Each row was made from one walk, in order. Every step used is in the known rows, and no mark comes twice. Write each row's walk.
In the rows, zero is written as 128.
Known rows:
deraf-bavetu-zibu: [123 120 105 123 102  55 106 100 112 149 144 100 128 121 165 131 119  79
 140 133 104 144  15  86]
sefe-sufof-rodebug: [140  58  90 183 133 134  80 143 137 192 119 122 129 111 170 125 153  71
  68 193  75 123  91 113]
vomiv-suba: [149 114  96 162 125  92 123 117 130 160  53 109 101 113 138 125 139  68
 127 167 105 131  56 117]
sefe-sufof: [123  72 103 177 125 110 100 128 136 169 124 113 117 113 168 137 136  72
  98 178 104 126  77 111]
vomiv-suba-lizugu-zibu: [140 148 127 135 113 121 134 154 139 151  55  93  89 107 115 110 128  99
 161 156 157 132  92 118]
lele-zibu-tamomo: [128 124 164 176 134  93 127  99 130 147 117 114 143 118 154 123  90  71
 170 152 147 132  38 103]
tamomo-zibu-vomiv-suba: [131 135  92 157 121  95 134 114 134 154  37 105  97 103 131  83 141  68
 135 124  81 121  75  97]
lizugu-zibu-vomiv-suba-tamomo: [135 159 119 152 108 102 159 149 113 145  54  82 105 111 111  80 128  78
 150 118 132 130 100 141]
deted-suba-lizugu: [143 137 129 140 105  95 135 127 165 142  78 102 114 101 126 100 108  90
 147 134 188 131  85  73]
bavetu-zibu: [135 116 126 140 115  93 124 115 130 153 150 101 141 123 147 133 124  79
 131 157 111 137  27  97]
vomiv-suba-tamomo-sefe: [168 120 104 154 112  93 126 121 134 150  50 104  85 111 112 117 128  70
 114 203 124 126  91 154]
lizugu-zibu-vomiv-suba-tamomo-sefe-sufof-rodebug: [177 118  93 171 110 144 115 176 116 167  65  95 100 102 126  83 145  71
  95 156 108 120 138 168]
tamomo-sefe: [132  74  91 161 112  89 103 119 135 152 104 114  95 105 151 137 128  63
 125 211 130 129  81 126]
vomiv-suba-tamomo-zibu: [137 148 110 140 117 102 137 111 144 155  31 103  95 112 101  98 127  85
 120 179  91 122  80 113]
lizugu-zibu-tamomo: [107 134 169 134 115  94 147 138 118 148 102  96 126 119 131 107 101  85
 160 165 133 132  83 109]
bavetu-zibu-tamomo-sefe: [166 119 173 128 111  84 124 112 125 144 152 105 136 123 140 124 103  72
 131 177 126 134  46 124]
suba-tamomo: [107 120 134 151 115  79 138 112 137 152 105 100 116 120 123 112 119  80
 124 185 123 133  79 116]
deraf-bavetu: [ 96 102  89 140 108  46 102  99 116 153 103 108 105 113 167 127 124  71
 142 149 110 140  43  87]
tamomo-zibu-vomiv: [ 96 120 100 156 119  88 130 110 137 152  80 105 108 104 143  86 134  70
 139 132  90 123  76  83]
deted-suba: [143 117 101 153 107  85 135 115 147 146  70 108 128 104 139 113 114  68
 131 141 151 129  67  76]
tamomo-zibu-lizugu: [103 112 136 147 129  90 135  93 167 148  78 108 114 103 135 106 103  87
 159 179 125 126  76  78]
deraf-bavetu-zibu-deted-suba-vomiv: [153 156 134 126  90  58 128 123 134 119 143  87 139 105 136 100  97  81
 142  72 151 135  63  70]
tamomo-zibu-deted-suba-lizugu: [119 153 145 126 100 110 144 115 186 137 103 101 125  80 105  94 100  97
 153 150 170 118 119  61]

Which walk is each row?
[ 94 143 169 132 103 116 143 150 156 141 147  87 116  94 114 116 108 106
 178 167 191 132 124 108]	suba-lizugu-zibu-deted
[135 142 105 161 111 104 147 150 110 149  54  89 103 107 131  94 137  71
 156 112 126 131  84 127]	lizugu-zibu-vomiv-suba
[191 121 143 146 118 154 103 174 138 170  67 106  94 104 122  98 127  93
 110 188 135 122 134 152]	vomiv-suba-lizugu-zibu-tamomo-sefe-sufof-rodebug
[102 144 142 144 108 107 142 156 135 143 105  85 101 104 130  86 122  96
 175 120 175 136 102 108]	suba-lizugu-zibu-vomiv
[151 147 116 167 117  78 151 120 120 149  54  93 102 115 120  78 137  64
 127 117 117 131  80 141]	zibu-vomiv-suba-tamomo
[108 151 193 122 111 104 147 148 139 144 112  91 112 114 119  96  98 106
 174 158 175 135  99 105]	suba-lizugu-zibu-tamomo
[177 102 166 139 114 104 110 122 125 153 166 107 136 122 152 128 108  72
 105 180 119 129  61 131]	bavetu-zibu-tamomo-sefe-sufof
[164 130 102 165 103 126 132 162 114 149  66  89  90 104 123  92 132  71
 118 144 135 122 127 168]	lizugu-zibu-vomiv-suba-tamomo-sefe-sufof
[136 144 159 139 100  98 148 121 176 135 131  97 134  85 114 106 102  88
 155 141 207 127 113  85]	zibu-deted-suba-lizugu
[153 146 106 153 100 105 148 154 113 141  54  86  89 104 111  85 127  71
 145 142 142 127 116 159]	lizugu-zibu-vomiv-suba-tamomo-sefe
[156  80 152 160 120  96 104 122 129 157 122 116 110 113 157 121 111  63
 102 200 124 123  96 138]	zibu-tamomo-sefe-sufof
[140 154 145 134 108  88 162  98 176 134  46  99 126 101 101  78  82  90
 146 148 166 123  99  74]	deted-suba-tamomo-zibu-lizugu
[132 150 115 134 101  94 150 109 162 141  52 102 122 103 103  83 100  86
 125 153 137 120  93  70]	deted-suba-tamomo-zibu
[138 161 130 140  95 107 157 155 149 133  73  85 114  95 120  73 108  91
 169  88 203 131 107  83]	deted-suba-lizugu-zibu-vomiv
[145 140 123 146 102  82 151 115 150 141  70  99 127 109 113  97 105  77
 124 148 159 128  83  92]	deted-suba-tamomo
[165 120 126 150  92 150 125 166 153 155 126  95 138  81 110 103 108  82
 102 187 164 114 169 133]	lizugu-zibu-deted-suba-tamomo-sefe-sufof-rodebug
[151 165 172 126 116 112 145 148 135 148  55  93  97 113 108  94 111 100
 165 151 160 133  93 123]	vomiv-suba-lizugu-zibu-tamomo
[144 168 177 120  99 104 158 147 152 134  75  92 123 104 110  82  85 100
 169 123 204 131 104  80]	deted-suba-lizugu-zibu-tamomo
[ 88 119 130 142 115 100 131 104 161 150 126 107 125  92 125 118 118  82
 142 186 110 119  97  83]	tamomo-zibu-deted
[ 90 141 151 134 109  95 146 104 161 144 121  97 125 100 101 102 108  90
 133 195 120 120 113 100]	suba-tamomo-zibu-deted
[122 145 136 138  95 111 157 142 148 136 115  90 142  88 116 114 100  82
 163 143 181 126 115  91]	lizugu-zibu-deted-suba
[174 136 160 131  94 128 131 160 154 139  89  98 110  95 123  95  88  94
 138 150 208 123 133 107]	deted-suba-lizugu-zibu-tamomo-sefe-sufof
[166 124 108 146  94  87 137 118 152 136  69 103 111 101 114 103 103  71
 118 175 169 125 103 112]	deted-suba-tamomo-sefe
[162 153 164 120  93 108 147 150 153 130  75  95 109  96 110  88  83  94
 164 150 213 128 120 100]	deted-suba-lizugu-zibu-tamomo-sefe
[147 151 139 140 125  94 151  99 159 147  26 101 100 110  99  90 109  90
 141 175 122 124  87 116]	vomiv-suba-tamomo-zibu-lizugu
[136 158 151 134 107 123 145 151 150 145  91  89 102  95 104 114 120 100
 168 158 175 129 115 126]	vomiv-suba-lizugu-zibu-deted
[133 156 134 138 112 102 147 109 154 149  65  99 109 100  91 100 121  85
 127 181 108 118 104 120]	vomiv-suba-tamomo-zibu-deted
[178 133 155 140 111 136 119 161 137 152  69 100  84 105 120 107 115  93
 134 177 162 125 123 149]	vomiv-suba-lizugu-zibu-tamomo-sefe-sufof
